In the rows, 128 means zero.
Known rows, with every step that occurs:
zogeki toma tuvo lizaf: [105 154 146 135 139 115 133 164 158 135  95 159 152 146 143 125 131 120
 149 112  88  73 116 187 110 111 124 158 112 154 148 104 134  99 201 157
 168]
palut tuvo: [121 121 118 139 128 112 128 111 131 119 169 139 162 117 140 113 135 131
 114 150 130 118 103 147 123 147 119  98 117 135 127 110 130 159 140 125
 126]
tuvo deba bisevol litapot: [109 120 162 151 132 137 136 154 128  50  84 175 135 108 139 159 111  49
 134 118  75  92 119 142 126 127 181 104 162 177 140 107 143 155 135 160
 141]
zogeki toma tuvo resa: [105 141 131 121 140 105 140 128 177 176 107 149 158 152 138 127 166 116
 146 113 103  78 121 163 117 105  93 158  92 152 142 123 104 121 207 142
 161]
tuvo deba: [142 121 142 138 121 127 128 135 114 116 101 132 161 136 124 152 124  78
 128 152 119 100 116 130 122 137 158 130 131 139 142 105 145 146 125 128
 101]
deba zogeki vugu: [143 131 136 172 167 114 109 108  58  86 123 103 103 143 115 100 134 170
 141 133 128 146 128 101 116  97 119 123 125 148 137 145 139 142 151 129
 152]
reka bisevol litapot: [ 84 132 164 127 159 132 135 165 114  53 102 180  94  84 150 147 134  78
 138  92 106 117 138 154 124 143 149 108 131 143 138 114 145 170 122 171
 160]
palut tuvo litapot bisevol toma: [100 150 152 149 146 106 148 101 135 110 149 183 184 136 161 146 140 102
 129 143 116  96  79 195 112 172 142  77 112 187 134 115 125 183 153 154
 149]
reka bisevol: [105 142 142 132 130 134 126 170 131  88 113 160 103 103 124 149 135  91
 133 113 129 125 144 136 140 151 128 125 134 134 138 116 146 156 128 138
 154]
palut tuvo litapot zogeki toma: [131 150 117 201 150 104 130  97 122 106 175 128 197 117 159 123 128 113
 140 110  83  63  95 148 107 111 132 103 133 159 111 108 145 174 164 125
 112]
toma zogeki: [126 122 109 148 136 122 130 123  95 114 109 115 130 132 101 125 117  95
 151  98 130 105 116  93 127  85 106 130 147 121 104 118 123 142 133 131
 123]
palut tuvo lizaf: [118 120 134 142 134 116 138 119 122 103 158 158 171 133 138 122 125 128
 108 166 123 106  85 185 100 182 141 116 118 144 136  85 140 156 149 139
 129]
zogeki litapot bisevol: [ 92 190 152 145 109 106 110 170 178 101  87 177 133 137 118 134 107 121
 169 128  89 116 123 126 140 104 127 109 161 151 154 160 127 120 162 134
 152]
tuvo litapot bisevol: [128 161 154 149 116 126 137 138 141 122 119 175 160 155 129 160 133 104
 139 139  99 100 110 173 104 172 151 126 131 160 143 122 130 137 137 138
 137]
toma tuvo: [129 136 148 107 121 136 132 150 148 154 117 165 142 144 116 120 145 121
 134 114 139 115 114 151 109 113 112 159 102 131 150 110 125 122 162 136
 155]
palut tuvo reka bisevol litapot zogeki: [105 134 169 142 148 138 126 151 121  79 156 182 153  53 165 138 118  77
 130  97 148  70  95 146 144 158 159 104 128 174 153  83 136 207 129 155
 164]
nunu zogeki litapot bisevol toma tuvo lizaf: [ 67 211 189 152 143 109 127 157 149  72  68 202 138 156 124 119 105 106
 196  87 113  95  73 129 108  68 130 136 137 183 159 140 135 146 215 153
 194]
reka bisevol litapot tuvo nunu: [ 78 158 149 138 163 125 169 163 111  54  94 209  91  97 142 144 106  58
 159  85 112 108 115 181 113 137 150 100  96 166 139 102 167 176 151 199
 182]
toma tuvo litapot zogeki: [157 150 158 153 131 149 140 131 125 139 131 166 173 152 115 132 141 100
 147  85 124  80  93 149  80 103 130 173 115 144 138  95 141 151 165 133
 130]
deba bisevol toma tuvo: [ 89 140 160 120 138 144 148 151 168 107  93 190 111 121 136 133 130  95
 142  77 125 121 117 151 144  95 121 116 136 191 132 128 119 137 178 163
 212]
tuvo reka bisevol toma zogeki vugu: [104 133 165 117 170 129 120 153  69 115  82 160 106 104 141 151 131  79
 133  82 160 115 123 118 180 126 154 121 119 196 140 101 118 183 141 151
 190]
palut tuvo reka bisevol litapot zogeki vugu: [117 132 170 147 161 130 114 137  87  71 148 186 144  76 160 124 127  94
 112 101 131  99 100 142 148 143 167 102 111 185 155  83 142 218 136 148
 167]
tuvo lizaf: [125 126 147 133 135 132 141 139 120 111 116 148 139 144 125 138 116 124
 122 141 120 112 108 168 103 168 151 147 129 138 137 100 140 124 140 144
 130]
toma tuvo litapot bisevol resa: [106 174 156 102  93 118 156 157 179 146 104 206 165 185 118 154 150  88
 122 118 111  89  91 216  99 151 130 151  95 169 172 115 127 133 163 158
 167]
reka bisevol litapot zogeki: [101 144 164 158 162 143 137 156 113  31 105 171  99  68 140 140 115  67
 151  57 113 101 126 126 125 106 140 113 146 142 128 115 159 189 118 169
 151]
nunu zogeki toma tuvo deba: [109 168 140 167 135 107 112 143 124 106  95 131 161 142 131 118 127  86
 178  98  98  63 106 100 119  47 128 153 120 154 143 119 145 135 199 123
 147]
litapot tuvo reka: [120 146 148  97 124 137 142 159 158 180 131 167 125 123 153 141  88 125
 157 129 171  96 120 152 153 155 150 140  93 184 163 111 113 115 141 157
 179]
deba bisevol: [112 134 132 146 110 144 127 153 161  88 121 159 109 118 120 136 114 110
 129 110 103 127 138 124 146 122 133 115 166 160 125 131 127 124 144 132
 168]
bisevol toma tuvo: [102 135 160  96 159 128 150 127 136 147  97 163 131 132 146 125 145 112
 141  91 153 120 102 159 126  98 112 127  95 163 135 125 117 143 166 163
 176]
bisevol lizaf: [114 134 149 124 147 142 127 123 113  84 108 123  96 107 124 134 105 111
 125 127 114 105 121 176 123 152 145 123 137 133 137 126 126 144 120 172
 154]
deba bisevol litapot: [ 90 126 150 144 140 141 139 149 145  53 111 178  98  98 146 136 115  97
 134  91  79 119 130 142 132 116 153  99 162 167 127 127 126 137 138 166
 174]
deba zogeki litapot bisevol: [ 95 190 156 178 137 103 107 163 145  72  93 141 119 124 116 126 103 142
 201 131 114  98 117 105 117  94 111 108 175 157 157 175 129 122 174 141
 167]
toma tuvo nunu: [135 148 133 124 121 131 151 134 115 142 109 167 155 151 100 120 143  95
 130 113 132 109  87 160  91 112 123 154  88 131 140  95 147 138 182 138
 153]
litapot tuvo deba zogeki lizaf: [114 170 130 163 154  98 134 154 129  97  89 145 133 137 105 124  81 106
 210 145 121  58 102 138 112 107 132 113 137 179 157 134 149 124 166 161
 148]
deba bisevol resa: [ 83 147 115 118  87 123 149 154 185  87 114 157 101 139 121 143 112  95
 103 102 103 129 129 153 160 121 131 108 153 170 135 145 129 125 137 146
 175]

Rows:
[ 86 196 148 169 144 107 126 150 129  79 108 166 118 158 124 108  72 131
 199 105 109 103  98 107 107  76 141 140 132 168 144 133 146 128 194 142
 161] -> nunu zogeki litapot tuvo lizaf
[ 87 184 159 143 136 123 101 185 141 117 107 158 131 105 144 130 130  93
 180  76 127  61 121 106 149  84 133 162 119 170 158 112 128 140 200 125
 202] -> nunu zogeki toma tuvo reka bisevol
[135 146 128 165 148 116 101  94  60  83 129 121 112 159 111  88 130 148
 130 110 113 160 116  70 130  65 133 134 111 142 125 134 144 160 154 103
 140] -> nunu zogeki vugu
[112 144 144 147 110 136 150 166 168  99  96 188 124 137 125 149  78  67
 159 130 114  95 125 148 140 125 147 115 132 193 147 110 147 130 154 164
 168] -> litapot tuvo deba bisevol
[117 146 181  85 115 154 120 204 152 162 107 197 135 110 130 153 146  89
 136 111 168  86 122 161 141 166 145 173 102 164 184  83 117 139 160 141
 195] -> toma tuvo reka bisevol
[ 83 135 175  96 163 130 160 143 148 126  88 198 118 124 134 154 171  71
 135  90 161 113 113 174 126 149 105 137  86 172 146 108 120 186 177 168
 194] -> reka bisevol toma tuvo resa
[120 106 120 127 135 107 147  78 143 146 174 147 177 140 133 124 161 124
 104 166 142 111  90 158 109 176 106 112  93 142 131 105 108 178 158 122
 120] -> palut tuvo resa
[113 138 167 111 167 129 157 117 116 154 108 172 154 153 154 143 158 105
 140  93 134 103  96 182 100 123 139 135  94 176 135 109 118 150 172 161
 159] -> bisevol toma tuvo litapot
[ 97 174 144 164 144 112 121 144 129  99 106 143 145 148 133 106 123 120
 172  91  99  74  99 128 106  70 123 166 117 152 138 114 141 119 210 134
 169] -> nunu zogeki toma tuvo lizaf
[ 73 176 123 170 178  97 162 113 101  63 104 158 114 118 162 108  87  91
 190  71  81  83  96 141 108  54 146  98  94 175 119 128 156 147 190 186
 174] -> bisevol litapot tuvo nunu zogeki toma
[ 90 153 176  95 137 124 163 121 189 151  81 206 146 152 129 144 155  90
 144 113 154 106  87 183 124 137  94 129  85 185 157 134 103 159 179 174
 196] -> litapot bisevol toma tuvo resa
[ 93 166 129 160 145 103 139 161 121 102  80 166 124 157 107 123  73 100
 197  98 104  85 103 126 112  79 120 134 148 158 124 116 131 122 181 164
 146] -> toma zogeki litapot tuvo lizaf
[ 71 152 131 132 182  93 164 105 128 133  78 157 122 152 134 132 107  90
 191  77 137  99  96 117 134  64  94 105 119 189 109 144 100 162 193 178
 162] -> bisevol toma zogeki litapot tuvo resa
[ 70 175 147 159 168 122 159 150  93  28 100 199  87 100 136 129  98  57
 176  70 117 104 105 141 108 105 149 106  99 165 134 108 172 189 164 184
 188] -> reka bisevol litapot tuvo nunu zogeki
[ 71 147 162 124 163 128 153 175 137  63 101 207  78  92 156 142 107  79
 162  87 116 112 138 173 127 140 139 103 106 165 146 114 148 163 134 198
 186] -> reka bisevol litapot tuvo
[113 128 172 106 153 127 149 131 123 138  75 166 157 137 144 145 141  72
 140 110 146  97  95 160 122 105 138 129  98 174 147 106 132 158 165 163
 152] -> bisevol toma tuvo deba
[100 146 137 164 152 101 150  98 111 101 134 174 185 137 141 143 133  77
 146 122 116  81  68 172 111 141 124  77 127 182 115 108 123 192 155 155
 147] -> palut tuvo litapot bisevol toma zogeki
[ 80 138 141 138 171 122 143 146  94  75  80 151  97  96 127 149 126  57
 157  66 145 112 125 119 152 101 111 100 142 158 106 120 135 185 139 165
 171] -> reka bisevol toma zogeki
[104 145 139 174 173 117 135 120 126  63 108 127 126  81 169 116 106 101
 164  54  75  78 121 120 127  50 134 106 146 147 111 140 143 151 144 169
 135] -> bisevol litapot zogeki toma
[ 83 150 132 147 174 100 132 120  97 102  73 128 121 125 132 128 111  97
 179  70 117 110 108  92 143  45 114  95 159 160 101 147 114 154 166 154
 143] -> bisevol toma zogeki litapot
[101 128 158 126 158 121 159 139 122  92  92 183 127 122 160 142  94  73
 161 120 107  90 111 169 111 122 167 108 100 173 148 106 144 151 134 195
 139] -> bisevol litapot tuvo deba
[126 138 140 130 125 123 151 146 142 130 102 163 140 146 132 142  90  82
 159 145 134  96 118 152 125 129 144 124 102 168 149 107 147 135 140 160
 135] -> litapot tuvo deba
[ 81 147 176 157 177 124 149 179 104  33  82 186  94  88 151 155  99  56
 187 104 124  77 126 157 109 135 151 104 120 180 160 111 163 176 142 204
 178] -> reka bisevol litapot tuvo deba zogeki
[ 83 146 153 166 186  98 150 144 115  68  84 146 121 107 178 135  89  90
 202 110  90  53 119 156 110  86 148  97 117 190 145 130 146 135 168 205
 162] -> bisevol litapot tuvo deba zogeki toma
[105 147 136 190 142 110 125 135 138  21 120 182 175  89 119 120  99  57
 154 110  58  51  74 138 123  98 160  71 182 182 133 103 155 191 157 148
 131] -> palut tuvo deba bisevol litapot zogeki lizaf
[100 134 176 102 165 132 161 133 128 131  87 179 138 146 144 133 136 109
 135 102 148 107  87 191 105 130 132 143  95 172 143 102 127 139 177 176
 178] -> bisevol toma tuvo lizaf
[ 83 148 172 104 158 135 145 167 138 105  85 192 106 106 140 145 150  77
 144  78 152 119 124 164 137 125 116 125 105 166 145 112 136 169 161 170
 197] -> reka bisevol toma tuvo
[112 177 168 185 129 105 108 168 127  67  70 144 152 132 114 151 102  92
 195 154 107  74 109 110 112 106 142 113 174 166 167 148 147 140 165 140
 136] -> tuvo deba zogeki litapot bisevol
[102 190 127 187 159  98 139 145 105  84 103 136 113 136 117 114  82 135
 210 118 124  95 102 115  97  79 119 110 135 167 140 152 150 126 199 157
 168] -> deba zogeki litapot tuvo nunu
[114 191 137 159 128 115 125 138 102 103 102 165 152 159  93 103 128 101
 172  89 112 102  76 107  88  51 126 156 112 138 142 115 151 147 220 118
 156] -> toma tuvo nunu zogeki litapot
[ 77 179 128 140 153  92 134 135 145  89  59 165 129 125  99 127 106  83
 189  88 107  83  88 131 152  79 100  83 164 172 121 155 115 147 156 163
 175] -> litapot bisevol toma zogeki lizaf
[ 90 145 157 165 150 137 153 136 184  71  99 189 129 106 142 127 129  75
 160  47  72  64 109 142 119  63 113 129 143 188 128 123 122 155 199 175
 192] -> deba bisevol litapot zogeki toma tuvo resa
[ 98 139 150 143 126 154 127 148 147  50 103 153  79  99 116 141  95  93
 126 110  90 107 131 167 140 143 149 114 174 163 133 130 125 139 137 172
 194] -> deba bisevol lizaf
[104 123 143 160 142 130 142 137 110  68  64 150 137 121 119 161 104  30
 152  95 112  87 108 109 149  89 147  98 171 191 111 111 135 168 151 155
 152] -> tuvo deba bisevol toma zogeki
